Every row comes from one small tree of marks. The marks that hang from a mark follow it in brackets, in alphabetical order. Every link used is in the known rows. Which tree was each row made from?
Known rows:
nofizut{sovif viviv{bigipe nugaf}}: [ -6   9   2  -7 -23  21  14 -39  -3  14  26  19 -27  -2   4 -30 -33  21
  17]
retate{fidolog{nofizut{sovif viviv{bigipe}}} sakop}: [ -9  15  -1 -10 -26  20   9 -27  -9  12  39  11 -26   7 -22  -7 -22  -4
   6]
feda{nofizut}: [ 18  14   7 -20 -29  16  13 -24  17  13  26  -3 -16  -4  -9 -17  -1   5
  -5]
feda{nofizut{sovif viviv{nugaf{lodel{retate}}}}}: [ -5  17  12 -17 -16  14   9 -35 -12  17  12  14 -22  10  10 -19  -5  16
  18]
fidolog{nofizut{sovif viviv{bigipe{feda} nugaf{lodel{retate}}}}}: [-25   1  22  -6 -12  14  19 -54 -27  -5  34  22 -23  26   7 -30 -28  18
  16]
bigipe{feda{nofizut{viviv}}}: [ 12   6  13  -7 -29  13  19 -29  11  -6  30  12 -21  11  -7 -19  -5  14
   2]
nugaf{lodel}: [ -2  10   6 -12 -11  16  17 -27  13   8  11 -11 -26   7   4 -15   2  19
  11]
lodel{nugaf{viviv} retate{fidolog{nofizut} sakop}}: [-26  24   3 -15 -11  14   6 -39 -28  26  36 -13  -5  18 -43 -19  -6 -13
  11]
nugaf{lodel{retate{sakop}} viviv{bigipe{feda{nofizut{sovif}}}}}: [ -8   7  19 -10  -9  15  14 -45 -23  -7  14  14 -11  19 -10 -28  -2   1
  16]
retate{fidolog{nofizut} sakop}: [ -4  17  -5 -15 -21  16  11 -19   0  15  39 -11 -17   8 -33  -5  -7 -10
  -3]
retate{fidolog{nofizut{sovif}} sakop}: [ -5  15  -4 -12 -24  17  11 -15  -1  14  40   2 -21  -4 -24  -3  -6 -13
   0]
didu{viviv{bigipe{feda}}}: [ -1  -2   9   0 -13  12  25 -42  -1 -11  24   7 -17   7   2 -27 -23  17
  -3]
retate{fidolog{nofizut{sovif viviv}} sakop}: [ -9  16  -2  -8 -25  18   8 -17  -2  13  39   8 -28   4 -22   2  -6  -7
   8]
bigipe{feda{nofizut{sovif viviv}}}: [ 11   5  14  -4 -31  15  18 -27  10  -7  31  27 -24   0   2 -16  -4  11
   6]
nofizut{sovif viviv}: [  1  11   4  -4 -25  18  14 -22  12   8  24  15 -31  -8   3  -9  -2  14
  13]
bigipe{feda{nofizut{sovif viviv{nugaf{lodel}}}}}: [ -3   3  16  -6 -18  16  18 -36   0  -2  18  22 -28  14  14 -28 -16  22
  17]
viviv{bigipe{feda{nofizut{sovif}}} nugaf{lodel{retate{sakop}}}}: [ -9   5  12 -14 -11  12  16 -37 -29  -1  17  18  -9  16  -9 -34 -23   9
   9]
lodel{nugaf{viviv} retate}: [-17  19   9 -11 -10  14  12 -45 -14  20  22  -6  -9   7 -17 -29  -2   9
  17]

Write each row's tree:
[-27  16   0   0  -2  12  17 -50 -33   2  15  19 -27  21   7 -30 -27  18
  30] | nofizut{sovif viviv{bigipe{feda} nugaf{lodel{retate{fidolog}}}}}
[-24  19  -1 -21  -5  14   9 -41 -34  20  26 -13 -11  28 -24 -23 -26   0
   8] | viviv{bigipe nugaf{lodel{retate{fidolog{nofizut} sakop}}}}
[ -8  20  11  -9  -7  15  14 -58 -23  -1  14  11 -18  18   3 -29  -5  -2
  22] | nugaf{lodel{retate{fidolog}} viviv{bigipe{feda{nofizut{sovif}}}}}
[-15   4  13  -2 -13  18  20 -57  -9   0  28   6 -12  15 -13 -45 -28  18
  15] | lodel{nugaf{viviv{bigipe{feda}}}}
[ -9  10  20 -10 -19  14  15 -57 -24   3  30  22  -5   6  -9 -42 -18   4
  12] | lodel{nugaf{viviv{bigipe{feda{nofizut{sovif}}}}} retate}
[-20  27  -4 -10   4  14   9 -34 -20  17   5 -19 -17  21 -22 -12  13  -2
  26] | nugaf{lodel{retate{fidolog sakop}} viviv}
[-24  18   2  -3   5  13  15 -48 -31  -2  11  -7 -15  32 -22 -27  -5   3
  26] | nugaf{lodel{retate{fidolog sakop}} viviv{bigipe{feda}}}
[-10   0   7   2 -21  18  21 -43  -8  -5  30  29 -26   5   4 -36 -37  23
  17] | nofizut{sovif viviv{bigipe{feda} nugaf}}
[-12   2  16  -3  -5  19  22 -56  -2 -10  15  -1 -22  24   4 -36 -13  20
  22] | nugaf{lodel viviv{bigipe{feda}}}
[ -1   7  13 -14 -30  20  14 -40   5   6  42   2 -23  13  -9 -17 -22  13
  -1] | fidolog{nofizut{viviv{bigipe}}}
[ -3   4  19  -7 -24  20  16 -54  -7   2  30  22 -11   4  -5 -43 -26   8
  11] | lodel{nugaf{viviv{bigipe{feda{nofizut{sovif}}}}}}
[-26   4   9  -1  -4  11  17 -37 -32  -4  15  22 -20  23  -6 -29 -24  21
  24] | nofizut{sovif viviv{bigipe{feda} nugaf{lodel{retate{sakop}}}}}
[  1  12  11 -15 -19  20  11 -32   5  15  13  13 -29   7  14 -22 -13  21
  17] | feda{nofizut{sovif viviv{nugaf{lodel}}}}
[-23   6  13  -1  -6  12  20 -49 -27  -4  17  24 -25  19  11 -33 -25  27
  26] | nofizut{sovif viviv{bigipe{feda} nugaf{lodel{retate}}}}
[ -4   1  10   3 -23  17  21 -37   0 -11  30  27 -29   2   3 -24 -21  20
  13] | nofizut{sovif viviv{bigipe{feda}}}
[ 13   3  12  -9 -30  16  19 -36   4  -7  33  24 -17  -5   0 -29 -19   7
  -2] | viviv{bigipe{feda{nofizut{sovif}}}}
[ -5   8  23 -10 -11  16  17 -57 -17  -7  16  15 -15  16   7 -32  -3   7
  18] | nugaf{lodel{retate} viviv{bigipe{feda{nofizut{sovif}}}}}
[-15  20   1 -11  -5   8  12 -31 -29   7  12   3 -15  34 -20 -20  -9   8
  18] | bigipe{feda{nofizut{viviv{nugaf{lodel{retate{fidolog sakop}}}}}}}
[-16  23  -1 -15 -18  13  10 -40 -19  23  40  -2 -19  18 -17 -16 -16   0
   9] | lodel{retate{fidolog{nofizut{viviv{nugaf}}}}}
[ 15  13   9 -17 -31  19  11 -36   9  10  26   6 -20   7  -6 -21 -17  15
   1] | feda{nofizut{viviv{bigipe}}}
[-16   1  10  -2  -8  16  22 -49  -9  -5  17   8 -27  28   7 -37 -34  34
  21] | nofizut{viviv{bigipe{feda} nugaf{lodel}}}
[-10   5   6 -11  -2  17  18 -47  -6  11   6  -7 -22  14  15 -33 -32  27
   8] | didu{viviv{bigipe nugaf{lodel}}}
[-26  24  -8  -9  -2  14   7 -34 -35  19   8   8 -24  17 -10 -20 -23  11
  29] | nofizut{sovif viviv{bigipe nugaf{lodel{retate{fidolog sakop}}}}}
[-15  15  -5  -9 -22  19   9 -23 -10  20  39  10 -26   7 -21 -11 -23  -4
  11] | retate{fidolog{nofizut{sovif viviv{nugaf}}} sakop}
